What can hang from each mark
mulom: dolo musikup telefi
telefi: deko latu
dolo: deko telefi
musikup: ridez
pogob: buse
sabom: buse telefi
ridez: deko musikup pogob
mesot: pogob sural
buse: telefi tofisub
sural: leke musikup

Each row was made from one small tree. The marks that hang from a mark follow it in brackets, in alphabetical order. Every link used is in the known rows. Write each row's tree.
Known rows
sabom(telefi(latu)): [ 0.11  0.03 -0.02  0.02 -0.07  0.00  0.01  0.07 -0.01 -0.01  0.04 -0.02
 -0.04 -0.05  0.04  0.00  0.03 -0.05 -0.02  0.04 -0.03  0.05  0.01 -0.01
 -0.01  0.01 -0.01  0.15  0.20]
mesot(sural(leke musikup)): [-0.15  0.12  0.06  0.05 -0.01  0.03  0.02  0.00 -0.12 -0.07  0.01 -0.05
  0.00  0.02  0.09  0.02  0.01  0.69  0.00  0.20 -0.08  0.06 -0.03  0.18
 -0.05  0.06 -0.16  0.21 -0.03]
telefi(latu): [ 0.04  0.00  0.01  0.03 -0.05  0.00 -0.01  0.06  0.02 -0.05  0.07  0.05
 -0.01 -0.02  0.02  0.01  0.02  0.00 -0.01  0.05 -0.04  0.04  0.12  0.05
 -0.02  0.01 -0.02  0.12  0.17]
dolo(deko telefi): [ 0.15  0.04  0.02  0.00  0.00 -0.01  0.02  0.01 -0.03  0.02 -0.13 -0.06
 -0.03 -0.04  0.04  0.02 -0.02  0.06  0.05 -0.20 -0.05 -0.01 -0.04  0.07
  0.00  0.12  0.12  0.25  0.00]
mulom(dolo(deko)): [ 0.06  0.03  0.01  0.02 -0.02 -0.04  0.01 -0.11  0.00  0.02 -0.14 -0.03
 -0.02 -0.03  0.03  0.03 -0.01  0.00  0.06 -0.14 -0.05  0.04 -0.03  0.07
 -0.01  0.06  0.13  0.02  0.04]
sabom(buse(tofisub) telefi(deko latu)): [ 0.14  0.03 -0.06  0.04 -0.12 -0.05  0.04  0.04 -0.11  0.00  0.06 -0.10
 -0.05 -0.02  0.05 -0.02  0.02 -0.24 -0.08  0.00  0.00  0.01 -0.08 -0.05
 -0.09 -0.04  0.06  0.31  0.11]
ridez(pogob): [ 0.00  0.02  0.00  0.00  0.02 -0.04 -0.01 -0.05  0.04  0.00 -0.07  0.03
 -0.02  0.01 -0.01  0.02  0.00  0.03 -0.06  0.02 -0.06  0.04  0.07 -0.01
  0.02  0.05  0.12  0.02  0.07]
mesot(pogob(buse) sural(leke musikup(ridez(deko)))): [-0.12  0.12  0.10 -0.04  0.07  0.02  0.02 -0.03 -0.03 -0.07  0.12 -0.05
  0.06  0.00  0.11 -0.01  0.02  0.63  0.06  0.11 -0.01  0.09 -0.19 -0.01
 -0.02  0.05 -0.34  0.16 -0.10]
sural(leke musikup(ridez(deko))): [ 0.00  0.15  0.04 -0.02  0.03  0.07  0.02 -0.07 -0.01 -0.05  0.07 -0.05
  0.05 -0.04  0.09  0.01  0.00  0.28  0.07  0.17 -0.09  0.07 -0.06  0.00
  0.01  0.05 -0.04  0.20 -0.10]
musikup(ridez(deko pogob(buse(telefi(latu) tofisub)))): [ 0.06 -0.12  0.01 -0.05  0.03  0.01 -0.02  0.15  0.11 -0.05  0.30  0.06
 -0.04 -0.01  0.04 -0.06  0.00 -0.43  0.01 -0.12  0.05 -0.08  0.25 -0.20
 -0.04 -0.06 -0.06 -0.04  0.07]
sural(leke musikup(ridez(pogob(buse)))): [-0.20  0.09  0.03 -0.02  0.09  0.05  0.01 -0.09 -0.04 -0.05  0.19  0.03
  0.02  0.05  0.07 -0.02 -0.01 -0.01 -0.03  0.15 -0.07  0.03  0.02 -0.14
  0.04 -0.01 -0.14  0.10 -0.08]
mulom(dolo musikup(ridez) telefi(deko latu)): [ 0.01 -0.04 -0.11  0.03  0.00  0.04 -0.03  0.00 -0.02  0.02 -0.08  0.04
  0.05 -0.01 -0.18  0.05 -0.01 -0.29  0.05  0.03  0.08  0.01  0.10 -0.05
  0.08 -0.12  0.06 -0.29 -0.07]
sural(leke musikup): [-0.15  0.13  0.03  0.03 -0.04  0.05  0.02 -0.07 -0.10 -0.04  0.02 -0.03
  0.03  0.02  0.11  0.00  0.00  0.36 -0.01  0.23 -0.12  0.05 -0.08  0.14
 -0.01  0.06 -0.05  0.25 -0.05]
mesot(pogob(buse(telefi)) sural(musikup)): [-0.19  0.03  0.12  0.00 -0.05  0.00  0.00  0.06 -0.01 -0.02  0.07  0.01
  0.02  0.03  0.08 -0.03  0.03  0.67 -0.05  0.01  0.04 -0.02 -0.13  0.17
 -0.06  0.03 -0.31 -0.09  0.00]
buse(telefi(deko latu) tofisub): [ 0.07 -0.08  0.00  0.04 -0.12 -0.01 -0.02  0.18  0.00 -0.01  0.11  0.07
 -0.02  0.03 -0.01 -0.06  0.02 -0.26  0.00 -0.05  0.06 -0.11  0.13  0.04
 -0.11 -0.07  0.05  0.06  0.04]
telefi(deko): [ 0.08  0.05 -0.01  0.01 -0.06 -0.01  0.00 -0.04 -0.01  0.05 -0.07  0.03
  0.04  0.01 -0.07 -0.01  0.01  0.00  0.01  0.03 -0.01  0.00 -0.11  0.05
 -0.04  0.02  0.14  0.07  0.01]
mesot(pogob sural(leke)): [-0.05  0.10  0.07  0.02  0.03 -0.07  0.01 -0.01 -0.07 -0.06 -0.09 -0.01
 -0.02  0.05  0.06  0.00  0.03  0.69  0.03  0.06  0.00  0.08 -0.10  0.16
  0.00  0.08 -0.23  0.15 -0.02]
ridez(deko musikup pogob(buse)): [-0.04 -0.06  0.00 -0.07  0.09 -0.02 -0.01 -0.13  0.08 -0.03 -0.04  0.02
  0.03 -0.02  0.01  0.03  0.00 -0.06 -0.01  0.04 -0.01  0.06 -0.11 -0.07
  0.04  0.06  0.00 -0.14  0.08]
sural(leke musikup(ridez(deko pogob(buse)))): [-0.11  0.08  0.04 -0.05  0.08  0.06  0.01 -0.11 -0.01 -0.02  0.17 -0.03
  0.03  0.00  0.07  0.00 -0.02  0.04  0.00  0.14 -0.09  0.05 -0.07 -0.14
  0.05  0.01 -0.07  0.15 -0.09]
mesot(sural): [ 0.03  0.04  0.03  0.03  0.00 -0.02  0.01  0.04 -0.02 -0.04 -0.05  0.01
  0.00  0.00  0.00  0.01  0.02  0.45  0.03  0.02 -0.01  0.04  0.05  0.13
 -0.06  0.06 -0.06  0.03  0.10]
mulom(dolo(deko) musikup(ridez(pogob(buse))) telefi): [-0.09 -0.02 -0.09 -0.04  0.13 -0.01 -0.02 -0.17 -0.06  0.04 -0.06 -0.01
  0.02 -0.02 -0.07  0.05 -0.05 -0.30  0.04 -0.14  0.03  0.00  0.14 -0.16
  0.13 -0.05  0.06 -0.31 -0.11]
mesot(pogob(buse(telefi)) sural): [-0.07 -0.01  0.10 -0.02 -0.01 -0.04  0.00  0.08  0.00 -0.01  0.05  0.04
  0.00  0.04  0.03 -0.05  0.03  0.53  0.00 -0.09  0.08 -0.04 -0.11  0.15
 -0.05  0.03 -0.29 -0.15  0.06]
mesot(pogob(buse(telefi tofisub)) sural(leke musikup)): [-0.30  0.02  0.10  0.01 -0.04 -0.02  0.02  0.10 -0.13 -0.08  0.17  0.00
  0.01  0.08  0.19 -0.10  0.03  0.61 -0.01  0.08  0.03 -0.06 -0.07  0.17
 -0.10  0.03 -0.37  0.14 -0.12]
musikup(ridez(pogob)): [ 0.08  0.07 -0.01 -0.02  0.09 -0.03 -0.02 -0.04  0.09 -0.05 -0.02  0.07
 -0.01  0.02 -0.05  0.01 -0.01 -0.11  0.00 -0.02 -0.03  0.03  0.18 -0.15
  0.04  0.01  0.07 -0.04  0.03]
mulom(dolo(deko telefi) musikup): [ 0.05 -0.06 -0.03  0.02  0.02 -0.01  0.03 -0.04 -0.01  0.10 -0.35 -0.10
 -0.01 -0.05  0.00  0.05 -0.03 -0.01  0.08 -0.11 -0.02  0.01 -0.06  0.18
  0.06  0.08  0.20 -0.03 -0.07]
ridez(deko pogob): [ 0.08  0.00  0.01 -0.03  0.02 -0.04  0.00 -0.08  0.09  0.03 -0.09 -0.04
 -0.01 -0.05 -0.01  0.04  0.00  0.08 -0.04  0.01 -0.08  0.06 -0.02  0.00
  0.03  0.07  0.18  0.06  0.06]

Write each row's tree
[-0.09  0.05  0.06 -0.05  0.05  0.08  0.00 -0.06  0.02  0.00  0.19 -0.02
  0.00  0.00  0.07 -0.01 -0.02  0.08 -0.01  0.08 -0.04 -0.03 -0.05 -0.08
  0.06 -0.02 -0.11 -0.03 -0.11]
sural(leke musikup(ridez(deko pogob(buse(telefi)))))
[-0.01 -0.03 -0.09 -0.04  0.11  0.00 -0.02 -0.13  0.07  0.04 -0.21 -0.04
  0.04 -0.05 -0.12  0.09 -0.04 -0.06  0.03  0.02  0.00  0.04  0.09 -0.07
  0.14 -0.01  0.19 -0.36 -0.12]
mulom(dolo musikup(ridez(deko pogob)) telefi)
[ 0.12  0.08 -0.07  0.01 -0.09 -0.05  0.05 -0.04 -0.14  0.03 -0.05 -0.12
  0.00 -0.01  0.06 -0.04  0.01 -0.09 -0.07  0.02 -0.01 -0.01 -0.17 -0.01
 -0.10  0.02  0.14  0.27  0.01]
sabom(buse(tofisub) telefi(deko))
[ 0.05  0.01 -0.09  0.02  0.05  0.01 -0.03 -0.04 -0.04 -0.03 -0.05 -0.01
  0.00 -0.06 -0.06  0.08 -0.02 -0.21  0.10 -0.11  0.03  0.03  0.26 -0.06
  0.10 -0.07  0.03 -0.19 -0.02]
mulom(dolo(deko) musikup(ridez) telefi(latu))
[-0.10 -0.02  0.03 -0.06  0.02  0.04  0.00  0.06  0.06 -0.02  0.23  0.01
  0.03 -0.01  0.09 -0.06 -0.01 -0.15 -0.01 -0.02  0.00 -0.08  0.11 -0.14
 -0.06 -0.02  0.01 -0.04 -0.07]
sural(musikup(ridez(deko pogob(buse(telefi tofisub)))))
[ 0.07 -0.06  0.01  0.03 -0.04  0.02  0.02  0.03  0.05  0.12 -0.27 -0.03
  0.02  0.03 -0.11  0.00 -0.01 -0.11  0.01 -0.09  0.01 -0.02 -0.27  0.09
 -0.02  0.06  0.17 -0.01 -0.07]
mulom(dolo(telefi(deko)))
[ 0.06 -0.02 -0.02 -0.04  0.07 -0.04 -0.03 -0.12  0.12 -0.05 -0.18  0.00
  0.01 -0.03 -0.01  0.07  0.00  0.06 -0.01  0.04 -0.03  0.09 -0.03 -0.04
  0.05  0.08  0.10 -0.10  0.06]
ridez(deko musikup pogob)
[-0.10  0.18  0.08  0.02  0.06 -0.01  0.00  0.00 -0.04 -0.13 -0.01  0.00
  0.02  0.05  0.08  0.01  0.02  0.70  0.03  0.11 -0.01  0.09 -0.02  0.03
 -0.01  0.03 -0.30  0.14 -0.11]
mesot(pogob sural(leke musikup(ridez)))
[-0.18  0.03  0.01 -0.05  0.07  0.03  0.03 -0.04 -0.05 -0.05  0.23 -0.03
  0.04  0.01  0.15 -0.06 -0.01 -0.10  0.01  0.13 -0.07  0.01  0.05 -0.17
 -0.03  0.01 -0.04  0.25 -0.13]
sural(leke musikup(ridez(deko pogob(buse(tofisub)))))
[ 0.02 -0.09 -0.09  0.00  0.08  0.02 -0.03 -0.04  0.11  0.01 -0.09 -0.02
  0.00 -0.06 -0.13  0.10 -0.02 -0.22  0.00  0.01  0.01  0.06  0.19 -0.12
  0.15 -0.07  0.09 -0.31 -0.02]
mulom(dolo musikup(ridez(deko pogob)) telefi(latu))
[ 0.12 -0.03  0.02  0.05 -0.11  0.02 -0.03  0.10  0.04  0.03  0.05  0.07
 -0.03  0.00 -0.08  0.00  0.02 -0.10 -0.02 -0.05  0.04 -0.07  0.03  0.08
 -0.02 -0.07  0.02 -0.05  0.08]
buse(telefi(deko latu))
[ 0.04 -0.12  0.05 -0.02 -0.03  0.02 -0.02  0.05  0.10  0.04  0.18  0.02
 -0.06 -0.04 -0.01  0.00  0.00 -0.15 -0.06 -0.06  0.00 -0.04  0.03 -0.02
  0.03 -0.03 -0.05 -0.08  0.15]
ridez(deko pogob(buse(telefi(latu))))
[ 0.04 -0.03  0.00  0.01 -0.10 -0.01  0.00  0.09 -0.03  0.03  0.01  0.05
  0.02  0.03 -0.01 -0.08  0.01 -0.13  0.01 -0.05  0.05 -0.13  0.02  0.09
 -0.11 -0.01  0.13  0.01 -0.05]
buse(telefi(deko) tofisub)
[-0.06 -0.13 -0.01 -0.07  0.04 -0.03 -0.02  0.01  0.06 -0.05  0.04  0.04
  0.01  0.00  0.06 -0.04  0.00 -0.18  0.00 -0.02  0.05 -0.07  0.03 -0.03
 -0.02  0.03 -0.01 -0.18  0.01]
ridez(deko musikup pogob(buse(telefi tofisub)))
[ 0.14 -0.06  0.01  0.05 -0.07  0.04 -0.01  0.14  0.01  0.05 -0.06  0.01
 -0.02  0.01 -0.09  0.01  0.01 -0.17 -0.03 -0.07 -0.01 -0.02 -0.09  0.02
 -0.02  0.01  0.07  0.20  0.05]
dolo(telefi(deko latu))
[-0.07 -0.09 -0.10  0.06 -0.06  0.02 -0.02 -0.01 -0.06  0.06 -0.14  0.01
  0.03 -0.01 -0.16  0.06 -0.01 -0.15 -0.01  0.08  0.04  0.01 -0.01  0.09
  0.06 -0.08  0.10 -0.23 -0.03]
mulom(dolo musikup telefi(deko latu))
[ 0.09  0.03 -0.05  0.03 -0.08 -0.04  0.04  0.06 -0.10 -0.06  0.11 -0.10
 -0.06 -0.04  0.14 -0.03  0.02 -0.08 -0.07  0.04 -0.03  0.04  0.04 -0.02
 -0.07  0.02 -0.02  0.32  0.18]
sabom(buse(tofisub) telefi(latu))
[-0.08 -0.02 -0.02 -0.06  0.10 -0.03  0.00  0.03  0.02 -0.06  0.18  0.09
  0.03  0.04  0.05 -0.09  0.00 -0.38  0.02 -0.03  0.01 -0.04  0.21 -0.21
 -0.05  0.00  0.00  0.03  0.01]
musikup(ridez(pogob(buse(tofisub))))
[-0.03 -0.12  0.01  0.01 -0.11  0.01  0.00  0.17 -0.05  0.01  0.25  0.09
  0.00  0.03  0.01 -0.10  0.02 -0.38  0.00 -0.05  0.08 -0.13  0.06  0.01
 -0.12 -0.08 -0.05  0.04  0.07]
pogob(buse(telefi(deko latu) tofisub))
[-0.06 -0.05  0.00 -0.06  0.05 -0.02 -0.01  0.09  0.03 -0.04  0.21  0.10
  0.00  0.05  0.04 -0.10 -0.01 -0.34  0.01 -0.09  0.06 -0.12  0.23 -0.15
 -0.04 -0.03 -0.04 -0.13 -0.01]
musikup(ridez(pogob(buse(telefi tofisub))))
[-0.04 -0.02 -0.12  0.00  0.08  0.00 -0.03 -0.13  0.01  0.07 -0.24  0.03
  0.04  0.02 -0.22  0.07 -0.03 -0.28  0.00  0.01  0.05  0.00  0.06 -0.12
  0.12 -0.09  0.20 -0.41 -0.17]
mulom(dolo musikup(ridez(pogob)) telefi(deko))
[ 0.04 -0.15 -0.04  0.06 -0.04  0.03  0.01  0.09  0.05  0.12 -0.27 -0.03
  0.00  0.00 -0.13  0.04 -0.01 -0.25  0.02  0.01  0.03 -0.01 -0.10  0.15
  0.04 -0.02  0.15 -0.08 -0.02]
mulom(dolo(telefi(deko latu)) musikup)
[ 0.16  0.02 -0.03  0.03 -0.10  0.00  0.01  0.05 -0.03  0.05 -0.01 -0.02
 -0.04 -0.03 -0.05  0.00  0.03 -0.20 -0.04  0.01  0.01  0.02 -0.12 -0.06
 -0.02 -0.04  0.06  0.14  0.13]
sabom(telefi(deko latu))
[-0.03 -0.04 -0.04 -0.04  0.14 -0.04  0.00 -0.17  0.05  0.06 -0.09  0.00
  0.00 -0.02 -0.02  0.03 -0.04 -0.38  0.07 -0.11  0.02  0.02  0.11 -0.11
  0.10 -0.04  0.10 -0.26 -0.04]
mulom(dolo(deko) musikup(ridez(pogob(buse))))
[ 0.16  0.02  0.02  0.05 -0.12  0.02 -0.01  0.00 -0.01  0.03  0.06 -0.02
 -0.06  0.00 -0.05  0.04  0.00  0.02 -0.08 -0.05  0.02 -0.03 -0.07  0.12
 -0.01 -0.07 -0.02  0.03  0.09]
sabom(buse(telefi(deko latu)))
[ 0.09 -0.14 -0.06  0.04  0.07  0.01 -0.02  0.07  0.16  0.09 -0.26  0.02
 -0.03  0.03 -0.19  0.06 -0.02 -0.51  0.00 -0.07  0.05  0.00  0.06 -0.09
  0.10 -0.08  0.16 -0.20 -0.08]
mulom(dolo(telefi(deko latu)) musikup(ridez(pogob)))
[ 0.14  0.07  0.01  0.02 -0.09  0.01  0.01 -0.08 -0.04  0.06 -0.05 -0.04
 -0.01  0.01 -0.04  0.02 -0.01  0.15 -0.07 -0.04  0.01 -0.05 -0.18  0.16
 -0.02 -0.01  0.06 -0.02  0.00]
sabom(buse(telefi(deko)))
[-0.01 -0.01  0.08 -0.01 -0.04 -0.04 -0.01  0.05 -0.02  0.05  0.00  0.05
  0.00  0.05 -0.06 -0.05  0.03  0.36 -0.02 -0.11  0.12 -0.07 -0.22  0.12
 -0.06 -0.02 -0.21 -0.15 -0.02]
mesot(pogob(buse(telefi(deko))) sural)
